In the rows, zero is written as 128.
Known rows, with every way that one mark hangs from another
j_551{j_962{j_721{j_586{j_675{j_352{j_733}}}}}}: [136 110  90 119 116 127 131  99 157 121 134 131 114 110 121 170  94  87
  74  85 130]
j_461{j_962{j_721}}: [144 113 109 122 144 145 187 102 136 141 148 118 121 140 111 163 105 127
 104 122 143]
j_461{j_962}: [138 120 119 115 137 133 168 100 148 143 151 135 130 126 110 147  98 129
 113 141 135]
j_962{j_551 j_721{j_586{j_675}}}: [140  89 113 160 153 150 158 107 141 126 124 119 146 125 122 196 144  81
  96  90 151]
j_461{j_962{j_721{j_586{j_675{j_352 j_551}}}}}: [142 109  81 130 156 117 173  69 137 159 153 121 145 107 109 186 108  99
  60 114 129]
j_586{j_675{j_352{j_733} j_461 j_551}}: [116 122  92  98 153  82 104  96 103 160 119 141 135 103 121 117  78  47
  65 124  72]
j_962{j_721{j_586}}: [143 106 100 153 139 128 155 114 114 127 132 111 136 127 121 168 152 131
  98  92 139]
j_675{j_461{j_962} j_551}: [132 119 107 121 173  70 152  75  85 167 119 121 149 120 112 148  96  96
  73 140  92]
j_675{j_352{j_733} j_461{j_962} j_551}: [122 135  79 107 168  72 146  73  70 167 112 124 132 109 104 132  74  61
  54 120  51]
j_586{j_675{j_461 j_551} j_721}: [118  93 110 121 172  67 123  77 124 180 139 146 141 108 135 140  81  57
  69 136 115]
j_586{j_675{j_352 j_461} j_721}: [109 111  95 105 152  77 129  91 117 177 150 145 121 110 151 127  69  58
  58 138 107]
j_675{j_352 j_461}: [113 149  94 113 141  77 129 116  60 152 115 115 122 124 147 115 105  96
  71 132  76]
j_721{j_586{j_675{j_352 j_461}}}: [128 110  85 121 138  79 121  95 114 153 143 141 152  90 133 142 109  92
  55 125 103]
j_962{j_551 j_721{j_586{j_675{j_352}}}}: [134 102 101 158 152 143 155 104 129 131 123 113 143 121 129 196 145  72
  82  88 139]
j_551{j_962}: [130 129 128 119 111 123 119 113 157 118 126 131 115 122 133 150 104 119
 114 121 139]
j_461{j_962{j_551 j_721{j_586}}}: [148  96 108 151 158 148 198  87 139 136 139 118 142 130 107 204 124 105
  94 105 148]
j_721{j_586{j_675{j_352{j_733}}}}: [131 107  88 120 128 113 118 101 147 137 148 153 145  86 115 140 109  89
  80 110 111]
j_733{j_352{j_675}}: [110 118 101 135 106 126 160 159 126 141 123 127 127 128 110 165  86 141
 107 142 111]
j_551{j_962{j_721}}: [136 122 119 126 118 135 140 115 145 115 123 113 107 137 134 166 112 118
 106 101 148]
j_733{j_352{j_675{j_461{j_962{j_721}} j_551}}}: [117 109  81 136 139  96 188 127  90 166 115 111 134 132 100 189  70 120
  67 137  93]
j_461{j_962{j_551}}: [137 113 131 130 149 148 177  99 151 137 135 132 135 131 112 173 107 102
 118 134 140]
j_352{j_675{j_551{j_962}} j_733}: [134  99 109 105 135 124 128 150 150 132 106 149 124 104  63 128  70  68
 110 107 102]
j_352{j_733{j_675}}: [122 118 112 117 109 124 121 139 138 140 121 133 116 135 116 102  98  99
 113 106 109]

Rows
[131  94 101 103 158  95 138 157  94 151  99 145 132 113  64 104  69  62
  95 117  74] | j_352{j_675{j_461 j_551} j_733}
[ 95 134  89 141  94  69 144 122  86 172 112 102 126 150 162 154  85 136
  58 140  92] | j_733{j_352 j_675{j_461}}
[128 117  88 138 144  90 109  79 135 152 138 136 164  79 124 160 130  89
  65 117 111] | j_721{j_586{j_675{j_352 j_551}}}
[114 109  86 110 176  63 144  52 119 198 152 142 137  99 135 152  59  43
  37 142  98] | j_586{j_675{j_352 j_461{j_962} j_551} j_721}
[132  99 109 112 146 127 133 160 131 139 108 146 132 108  59 113  84  73
 118 111  95] | j_352{j_675{j_551} j_733}
[129 113 114 119 138 109 129 142 141 144 112 130 137 106  89 146  95  91
  98 126 122] | j_352{j_675{j_551{j_962}}}
[127 130  72 114 174  82 162  75  60 166 110 110 125 122 104 146  81  60
  49 105  59] | j_675{j_352{j_733} j_461{j_962{j_721}} j_551}
[135  99 103  95 148 100 175 153 110 162 131 141 131 122  85 122  65  99
  83 151 109] | j_352{j_675{j_461{j_962}}}
[143 108 121 139 156 160 195 101 139 135 133 114 126 146 111 189 113 101
 110 114 148] | j_461{j_962{j_551 j_721}}
[115 111  90 121 120 103 184 142 106 158 128 130 128 130 104 167  57 133
  81 154  97] | j_733{j_352{j_675{j_461{j_962}}}}
[133 103 100 106 166  83 165 132  99 172 118 131 146 112  79 135  76  86
  73 145  97] | j_352{j_675{j_461{j_962} j_551}}
[139  95  97 100 152 109 186 154 102 161 130 130 125 132  86 133  69  98
  79 137 115] | j_352{j_675{j_461{j_962{j_721}}}}
[109 121  99 144 120 112 152 141 117 149 112 119 139 120 105 176  93 129
  98 139 101] | j_733{j_352{j_675{j_551}}}
[119 126  98 126 143  58 140  88  96 189 117 106 145 131 133 134  96  95
  49 136 100] | j_733{j_675{j_461{j_962} j_551}}
[141  99 114 174 154 148 165 111 118 119 113 106 142 134 122 198 161  98
 104  84 146] | j_962{j_551 j_721{j_586}}
[130 111 117 117 139 117 112  92 163 141 128 131 134 111 126 162 102  81
  89 117 138] | j_586{j_675{j_551{j_962{j_721}}}}
[110 105  89 110 168  68 118  75 112 181 134 149 128  99 128 128  61  28
  54 120  82] | j_586{j_675{j_352{j_733} j_461 j_551} j_721}
[150 101  96 137 145 134 189  90 137 141 154 122 136 125 106 179 115 131
  89 113 144] | j_461{j_962{j_721{j_586}}}
[142 105  88 139 179  71 169  65  77 167 122 109 154 119 109 174 111  98
  53 117  99] | j_675{j_461{j_962{j_721{j_586}}} j_551}
[122 140  73 138 156  52 126  67  61 155  99  94 136 107 139 175 113  73
  27  97  77] | j_675{j_352 j_461 j_551{j_962{j_721{j_586}}}}
[137  95  98 150 151 151 154 108 133 125 121 122 136 119 116 186 129  61
  88  78 130] | j_962{j_551 j_721{j_586{j_675{j_352{j_733}}}}}
[135 111  84 145 149 113 136  93 118 145 133 113 145 108 125 174 139  95
  67  95 125] | j_962{j_721{j_586{j_675{j_352 j_551}}}}
[137 119 107 153 143 102 126  80 130 131 112 108 142 111 121 187 136 104
  84  93 129] | j_675{j_551{j_962{j_721{j_586}}}}
[113 144  72 127 145  58 149  83  70 194 112  86 134 133 144 144 100  81
  21 121  85] | j_733{j_675{j_352 j_461{j_962{j_721}} j_551}}
[132  91 104  89 139 113 148 180 104 142 113 155 117 123  70  91  59  77
 106 121  85] | j_352{j_675{j_461} j_733}
[127 108 106 110 150  76 133 139 104 156 103 129 137 110  93 136  79  79
  74 132 100] | j_352{j_675{j_461 j_551{j_962}}}
[132  95 101  97 147  92 132 148 113 145  99 147 124 110  67 118  54  57
  85 112  82] | j_352{j_675{j_461 j_551{j_962}} j_733}
[129 108  92 117 142  95 149 106 103 164 114 118 123 140 105 124  82  79
  72 102  91] | j_352{j_733{j_675{j_461{j_962{j_721}} j_551}}}
[140 100 100 122 126 104 137  97 141 130 133 126 125 118 131 175  97 101
  67 102 140] | j_551{j_962{j_721{j_586{j_675{j_461}}}}}
[125 115  95  99 155 110 158  95 116 162 138 129 127 123 133 155  74  59
  57 133 109] | j_586{j_675{j_352 j_461{j_962{j_551 j_721}}}}
